Each row was made from one walk, in order. Every step used is in the known rows, and no mark comes twice. Write each row's walk.
Known rows:
rosi, guso: [-21.0  22.6  20.2   4.6  -4.2 -27.1  13.8  -6.2 -31.1  -5.0  -0.4  -2.9
  14.4   8.3 -42.9 -16.6 -31.0   4.7  -3.7 -26.4  29.5  23.1   3.4]
bebulat, kozeli, tafe: [ 35.9  -3.7 -16.9  -3.7 -18.6  11.6  -6.0  26.3  23.5  24.6 -41.2  -5.7
  58.6 -13.3 -74.5  -3.5  11.3   8.6 -12.0   2.4  35.8 -32.7  -1.4]
tenu, rosi, kozeli, bebulat: [-11.8   4.2 -28.7   4.8  15.4 -12.8  27.5   8.8 -12.2  29.2 -15.8   1.4
 -29.5   2.5 -51.3  13.6 -12.1 -17.8 -26.2  -5.0  29.2  12.7   6.8]
bebulat, kozeli, rosi: [ 36.6 -18.9 -22.6  -0.1   6.7 -35.4  -3.3  21.2  28.7   4.0 -25.3  -5.7
  52.8 -15.2 -35.1  18.3   5.0   4.4 -19.7  15.6   6.3 -21.9  -2.5]
tenu, rosi: [ 23.2  16.3  -9.7  -4.2  15.9 -14.2  41.4  -3.0  13.5   2.3 -13.9  -9.5
 -18.2  -0.4 -11.1  17.9   0.9   3.2  -0.9  -9.6  13.0  -6.9  15.0]
vobug, folug: [-10.6   6.7  13.2  -0.7 -13.3 -27.4 -28.5  -2.7   4.2 -29.5   4.0 -34.6
  -1.8   5.0   3.9   0.3   1.4   8.4   5.6  32.8  13.5 -20.0   2.0]
tudigam, duvun, folug, vobug, kozeli, rosi: [ 49.9   9.5  -0.3 -16.3 -12.5  18.2   2.2 -11.5   4.2  13.2  29.0 -10.9
  -6.1   3.1  45.5 -22.8 -42.9 -36.0 -14.9  35.9  19.2   0.0  13.8]
folug, vobug, kozeli: [ 27.1  17.4   8.1  -0.1  -3.6   3.8   1.9   3.5 -20.3  20.6   7.9   6.0
  35.9  -0.9 -15.9  45.1  21.6 -11.2 -24.5   5.2  49.9   9.9   4.3]
tenu, rosi, vefe: [ 12.5  14.1 -23.3   3.5  21.9 -11.8  27.0  -6.2  20.9  12.7 -10.5 -27.9
  12.9   8.2  -3.2   9.9 -17.2  11.5  -9.1 -14.1  22.6  12.5  13.5]
vobug, kozeli, tafe: [ 23.1  -5.6 -12.7  -0.7  -3.0  29.7   8.6  16.7  -3.3  14.9  -4.4  -4.4
  60.4 -14.5 -58.7 -18.5  13.6  -5.5 -32.0  -1.1  35.5  -1.5  -0.1]
rosi, vefe, vobug: [-15.5  -2.8 -15.3  12.1  33.8  -0.4  -1.5   1.7   3.9  16.0   8.8   2.0
  41.5  12.0  -8.0  30.1 -26.3   3.9 -16.3 -18.2   8.9  18.6  -4.9]
rosi, kozeli: [-30.0  -1.5  -3.3  16.3  -2.8 -10.6 -28.1   4.4 -23.5  22.0   1.1   4.5
  -0.1  -0.1  -1.1 -24.7  -8.1 -16.8 -33.0   0.9  -9.5  13.5  -8.8]
folug, vobug, kozeli, rosi, guso: [ 28.9  25.1  -0.6   2.0   7.3 -12.0  20.2  -0.1 -26.3  17.2   7.6   3.7
  62.2   0.1 -43.6  51.4   8.1 -15.3 -27.5  10.3  44.2  19.2   5.8]
tudigam, duvun, folug, vobug, kozeli, rosi, guso: [ 42.3  17.2   5.9 -14.8 -13.9   7.9   7.4 -13.3  -6.7  11.6  28.7 -11.9
  -1.0   5.9  27.9 -27.6 -53.7 -34.4 -16.6  25.2  29.8   7.9  14.8]
guso, rosi, vefe: [ 12.5  24.3 -14.1   4.7  20.4   7.8  13.7 -13.6  24.1  28.0   0.4 -42.9
  31.4  -0.9  27.3  -8.0 -40.6  -3.1 -25.8  -5.4 -27.8  39.4  -0.7]
tudigam, duvun, folug, vobug: [ 38.8  17.0   9.0 -17.6 -23.1  25.9  -4.8 -14.8   2.1  15.1  25.2  -8.9
 -29.3   9.0  52.8 -25.4 -44.7 -32.0  -0.4  28.8  19.7  -3.5  13.8]
duvun, folug, vobug, kozeli: [ -1.0  21.6 -15.2 -26.5  -3.2  26.5 -24.4 -10.3   0.7   1.1   7.7  -3.8
 -23.8  -3.3   3.8  12.1   2.7 -32.9  -5.3  30.0  63.0   7.9   7.2]
tudigam, duvun: [ 43.4  -5.7  20.1   1.8 -18.5   4.6  10.1  -2.7   0.1  13.9  24.5  -7.0
  -7.1   6.6  49.0 -39.4 -42.4  -8.7  -9.4   5.3 -14.0  -6.6   8.2]
folug, vobug: [ 18.2  31.5   6.3  -1.3  -7.6   8.5   7.1  -6.8 -17.5  24.2   0.1   8.1
  17.7   8.7 -17.5  54.9  11.8 -12.1   1.1   9.9  28.9   5.2   5.6]
folug, vobug, vefe, rosi, guso: [ 16.6  33.2  16.1  -0.6  -9.5  17.5  31.3 -19.6 -33.1  29.1  -3.3  16.4
  20.0   2.2  -6.9  50.5  -0.1 -10.0   3.8  13.6  13.7  45.8  -4.8]
kozeli, rosi: [ 19.2  -0.7 -31.0   1.3  25.4 -16.0  27.8  -3.2  10.7  -2.1   1.6  -3.5
  44.9  -4.0 -24.7  24.6  -6.8 -12.4  -5.0  28.2 -35.0   4.0   0.9]
duvun, folug, vobug, vefe: [ -5.5  26.7 -16.5 -25.6 -10.8  53.3 -14.5 -30.0  -0.3   6.0   4.2  -2.9
 -25.2  -0.1  17.0  12.5   0.5 -25.9  15.1  33.6  41.3  21.1   4.2]
bebulat, kozeli, rosi, vefe, vobug, folug, duvun: [ 35.3  -7.4 -21.8   4.7  11.8 -40.9 -15.2  20.6  29.2  -6.7 -22.2 -28.4
  84.5  -8.6 -50.3  36.8 -16.0   8.1 -31.7  13.8  23.4 -23.4  -0.9]
tudigam, duvun, folug, vobug, kozeli: [ 42.7   9.8   9.4 -16.8 -21.6  23.7  -7.3 -10.4   0.2  14.1  28.5  -9.4
 -22.4   4.5  53.3 -30.1 -41.4 -31.9 -13.1  26.7  30.2  -0.9  13.1]

Write each row's walk:
[ 12.6  25.1 -11.7   6.0  38.4   7.9  28.2  -9.1  20.5  28.7   4.4 -22.0
  29.8  -0.9   9.3  21.0 -40.6  -7.3 -28.8 -14.4 -30.2  33.5  -3.0] -> guso, rosi, vefe, vobug
[-27.8 -10.1 -12.3   2.5  13.6 -27.4   4.5  25.4 -29.7  33.8 -15.6  33.5
 -46.3  -6.0 -26.1  17.8 -29.2 -42.5 -24.4  31.2 -16.6  36.4 -18.5] -> vefe, rosi, kozeli, bebulat
[ -2.9  27.7 -14.9 -28.0  -6.6  44.0  -8.2 -25.4  -1.7   8.9  -0.1   5.4
 -37.4  -3.3  22.2  19.8  -5.0 -33.2  15.4  42.5  29.3  27.9   0.1] -> duvun, folug, vobug, vefe, rosi
[ 25.7 -18.1 -26.8   5.3  18.9 -46.0 -13.1  21.3  32.0   2.1 -19.4 -17.7
  71.6  -7.8 -40.1  33.5  -7.7   9.5 -25.8  17.8  15.9 -19.9  -3.9] -> bebulat, kozeli, rosi, vefe, vobug, folug
[ 29.2 -20.5 -30.8   5.5  23.3 -36.3  -3.5  21.9  29.8  11.2 -20.0  -5.4
  71.9  -9.4 -43.3  32.5  -7.4   6.6 -27.6   6.9   9.6 -12.5  -4.8] -> bebulat, kozeli, rosi, vefe, vobug
[ -7.6  -8.7   1.1   6.9  -2.2  19.5  14.4 -13.4 -21.1  22.5  -2.8  15.4
  -5.6 -13.4  33.4 -10.6  -8.6  -9.8 -10.0  18.5 -42.0  54.0 -21.1] -> vobug, vefe, rosi, kozeli
[-51.3 -17.5 -27.3  12.6   0.3   1.0 -19.6  15.9 -36.9  39.1  -2.9  14.4
 -15.1   4.2 -58.4  -5.7 -17.7 -29.5 -35.5   5.2  24.4  27.9 -10.7] -> rosi, kozeli, bebulat
[ 27.4  -8.4 -13.1   2.2   5.0 -50.0   3.3  18.4  13.5   1.5 -25.2  -7.4
  60.4 -11.4 -59.8  10.3  -9.9   6.5 -21.5   1.9  20.5  -9.7  -0.8] -> bebulat, kozeli, rosi, guso
[ 13.9  25.3   7.9   3.3  -9.2  24.0  16.5 -15.9 -31.7  39.3  -1.6  19.0
  13.9  -0.8   7.9  47.0   7.6 -18.8  -6.2  22.3  -0.1  42.1  -9.1] -> folug, vobug, vefe, rosi, kozeli
[  9.9  16.7 -15.8   4.1  34.3 -23.3  31.0  -2.5  18.1   3.6  -6.7 -20.3
   9.1   9.8 -17.2  38.5 -17.6   8.5 -10.6 -11.5  23.9  -1.7  12.3] -> tenu, rosi, vefe, vobug, folug
[ 17.6  37.4  -2.0   5.5  26.7   0.5  15.9 -10.4  17.5  10.3   2.0 -46.0
  40.2  -0.3   2.9  24.5 -48.7  -6.4 -32.1  -6.3 -17.0  22.7   0.7] -> guso, rosi, vefe, vobug, folug, duvun
[ 16.7  17.8 -11.3   6.6  40.5   5.3  25.7  -4.3  18.5  27.5   8.1 -23.4
  36.9  -5.6  10.1  15.4 -36.6  -8.0 -41.4 -16.9 -19.9  35.5  -3.4] -> guso, rosi, vefe, vobug, kozeli
[ -7.6   6.2  14.6   2.3  27.7 -23.3   8.8   7.5  -5.1 -20.3   9.4  15.6
  -8.6   3.1 -27.2  58.7  -0.4  -3.9  -1.6   5.3   4.3 -26.7  -3.4] -> vefe, vobug, folug
[  8.7  -3.2 -44.2   8.8  30.1 -13.6  13.0  -7.4  17.0   9.8   2.4 -21.6
  77.2   4.5 -19.0  17.8 -25.5  -3.9 -13.5  23.5 -25.9  22.6   0.0] -> kozeli, rosi, vefe
[  0.9  19.5 -32.6 -22.4   8.0  23.5 -23.2 -13.7   6.8   4.9   9.2 -13.7
   8.1  -0.4  -1.2  17.0  -8.4 -33.0 -11.0  36.8  55.2  18.1   7.0] -> duvun, folug, vobug, kozeli, rosi, vefe
[ 24.3  25.6   8.2  -2.2  -8.3  26.7  26.7 -17.2 -24.2  31.9  -2.0  18.0
  15.5  -0.8   8.8  56.3  10.6 -12.3   4.9  22.8   2.5  38.0  -6.0] -> folug, vobug, vefe, rosi
[-11.0  12.0  -5.0  11.6  20.6  -9.4 -18.5   0.2   2.0  -7.0   7.4 -27.1
  51.9  13.4 -17.9  33.2 -33.3   6.8 -19.2  -6.1  22.3   5.1  -1.0] -> rosi, vefe, vobug, folug, duvun
[-20.0 -21.2 -26.3  11.5  37.8   2.7  -0.9  14.8  -5.1  22.1  12.3   4.6
  45.5   7.3 -38.6  32.7 -24.7  -2.5 -35.3 -19.9  39.7  28.4  -6.5] -> rosi, vefe, vobug, kozeli, bebulat
[ 17.4 -14.2  -8.5   4.3  52.5 -15.1  36.5  17.9  -7.2  -4.7  15.6  37.1
  32.7 -11.8 -42.1  61.3   4.3 -16.5 -33.9  -9.7  -1.3  -5.1  -5.2] -> vefe, vobug, kozeli, rosi
[  4.2  14.4 -16.7   4.4  22.7 -33.3  37.5  -8.2 -11.8  -5.5   0.8  -5.7
  56.8   1.7 -59.3  14.3 -29.1  -8.7  -7.0   8.7 -13.0  21.0   3.3] -> kozeli, rosi, guso
[ 26.3 -21.5 -19.1   2.5  22.3 -17.0  12.8  12.3   2.4  -5.2  11.7  -5.2
  55.0 -16.1 -19.6   3.5   7.7  -9.0 -39.7  12.4   5.9   9.3  -0.9] -> vobug, kozeli, rosi
[ -7.3  31.7 -16.0 -27.3  -6.2  29.9 -20.8 -17.9   2.8   2.7   1.6  -1.5
 -34.7   3.3   3.9  18.8  -2.9 -32.0  12.5  33.1  47.5   5.3   8.4] -> duvun, folug, vobug
